In the rows, 128 means zero.
Known rows, with every way that one mark hangs from another:
T{C{A{Q{L}}} X}: [125 167 123 114 190 129 125 121 137 137 123 122 123 126 131 101 168 149
 110 101 147]
H{A}: [122 131 136 140 127 131 123 122 119 119 135 126 138 190 124 124 147 121
 146 134 102]
Q{A L}: [128 137 120 138 142 132 127 122 122 120 127 131 134 108 138 146 132 138
 118 121 140]
X{T{C{A{Q}}}}: [105 159 132 114 126 137 120 114 137 143 150 136 135 229 138 110 159 124
  77 108 142]
H{L{Q}}: [159 122 130 126 139 126 124 135 106 136  83 145 143 104 137 122 126 146
 161 135  79]
A{Q{L}}: [125 139 126 135 209 129 121 123 124 127 114 134 132 131 163 128 124 138
 128 123 129]
X{T{C{A{Q{L}}}}}: [120 147 126 111 186 138 119 115 135 143 133 143 124 169 146 111 169 146
 100 101 157]
L{H Q}: [152 132 130 134 138 119 119 154 121 129  91 126 145 101 129 124 120 127
 161 131  78]
L{H}: [132 134 128 141 151 123 116 139 127 121 105 111 141 174 134 141 115 114
 123 135  73]
L{H{A{C Q}}}: [144  90 141 123 102 121 131 142 119 134 117 116 123 123 131 100 113 126
 156 147 165]
C{A T}: [ 89 157 129 144  93 138 119 120 136 117 154 129 123 204 126 130 104 109
 116 122  81]
X{T{C{A}}}: [102 160 128 119 131 139 117 110 140 133 152 131 144 252 124 133 148 115
  84 108 100]
L{H{A}}: [146 112 136 139 131 122 120 142 119 125 107 116 130 154 120 111 156 126
 162 138 107]
A{C Q}: [104 131 132 126 122 129 130 117 129 125 144 124 139 182 153 140  60 112
 102 141 128]
Q{L}: [123 141 120 138 213 130 119 118 125 119 116 130 139 146 148 152 114 129
 133 124  83]
A{Q}: [109 150 132 137 143 129 121 122 127 126 132 127 141 192 153 127 116 119
 100 132 111]
H{A{C{T} Q} L}: [143  81 138 113  88 128 139 122 113 143 122 143 105  98 125 108 171 141
 144 150 160]
A{C{T{X}}}: [116 149 117 131 124 124 134 115 150 117 156 119 130 136  96 175 143  99
  81 134  87]
Q{A{C} L}: [120 114 121 128 123 131 136 119 126 120 140 128 130 103 137 160  76 130
 121 127 158]
H{A{C}}: [116 108 137 127 107 132 132 119 122 120 151 123 138 183 125 136  90 114
 147 142 118]
Q{A{C} L{H}}: [145  96 122 126 123 124 133 140 124 125 110 118 122  63 133 150  88 133
 138 131 164]

Rows:
[142 138 119 125  43 122 147 134 141 127 152 135 131  20  79 151 168 122
 108 128 151]
L{Q{A{C{T{X}}}}}
[156  80 129 124 173 123 129 139 118 127 104 119 120  89 127 128 110 137
 188 138 137]
Q{L{H{A{C}}}}
[136 102 121 124 174 120 130 139 133 133 111 127 108  52 143 135 131 129
 131 134 139]
A{C{T} Q{L{H}}}
[156  88 134 122  81 117 137 155 123 134 120 133 124  44  99 113 157 126
 192 140 117]
L{H{A{C{T}}} Q}
[119 143 116 130  55 125 143 118 147 119 165 121 125  92  85 170 163 107
  68 130 147]
Q{A{C{T{X}}}}
[150  80 141 112 106 130 136 123 104 141 112 137 116 131 140 102 120 147
 152 151 170]
H{A{C Q} L}
[110 177 130 118 126 130 125 118 140 137 139 117 134 186 124 101 156 132
  85 109 137]
T{C{A{Q}} X}
[ 92 155 133 138  84 137 122 124 135 125 150 136 116 187 137 104 115 118
 111 121 122]
C{A{Q} T}
[107 179 125 121 130 129 123 116 142 126 140 113 140 204 111 126 147 123
  93 109  88]
T{C{A} X}
[112 172 122 142 104 132 124 122 147 116 150 123 123 172  93 135 148 113
  99 117  91]
C{A T{X}}
[129  97 130 123 153 128 137 122 126 132 143 141 109  69 130 118 162 135
 155 133 167]
H{A{C{T} Q{L}}}
[115 170 128 138  99 131 126 125 145 125 149 127 117 153 107 110 160 122
  96 117 135]
C{A{Q} T{X}}
[156  95 131 114  51 128 141 135 105 137 109 143 132  59 125 131  89 148
 149 141 157]
H{L{Q{A{C}}}}
[119 119 126 122 187 130 129 119 126 127 126 130 130 121 161 142  70 130
 128 133 143]
A{C Q{L}}
[128 159 121 134 161 131 126 126 142 128 130 133 107  94 114 112 170 141
 119 107 150]
C{A{Q{L}} T{X}}
[128 122 131 124  47 128 139 134 122 125 145 139 144  86 125 139  73 123
 135 133 149]
L{Q{A{C}}}
[140  92 137 127 105 122 128 138 121 124 118 111 131 146 119 126 102 117
 161 146 124]
L{H{A{C}}}
[113 115 117 129 107 129 140 119 134 122 152 134 120  65 123 164 127 122
 110 126 149]
Q{A{C{T}} L}
[144 100 127 122 189 121 127 139 124 131  99 119 121  83 155 131  79 136
 140 135 147]
A{C Q{L{H}}}
[151 118 120 138 145 123 126 143 123 126  97 120 124  73 133 135 141 142
 135 122 147]
Q{A L{H}}
[107 143 127 137 153 137 123 125 131 127 134 142 111 129 148 105 124 137
 134 111 137]
C{A{Q{L}} T}
[168 109 138 132 113 119 124 159 113 132  93 132 140  80 114  94 160 137
 198 133 110]
L{H{A} Q}
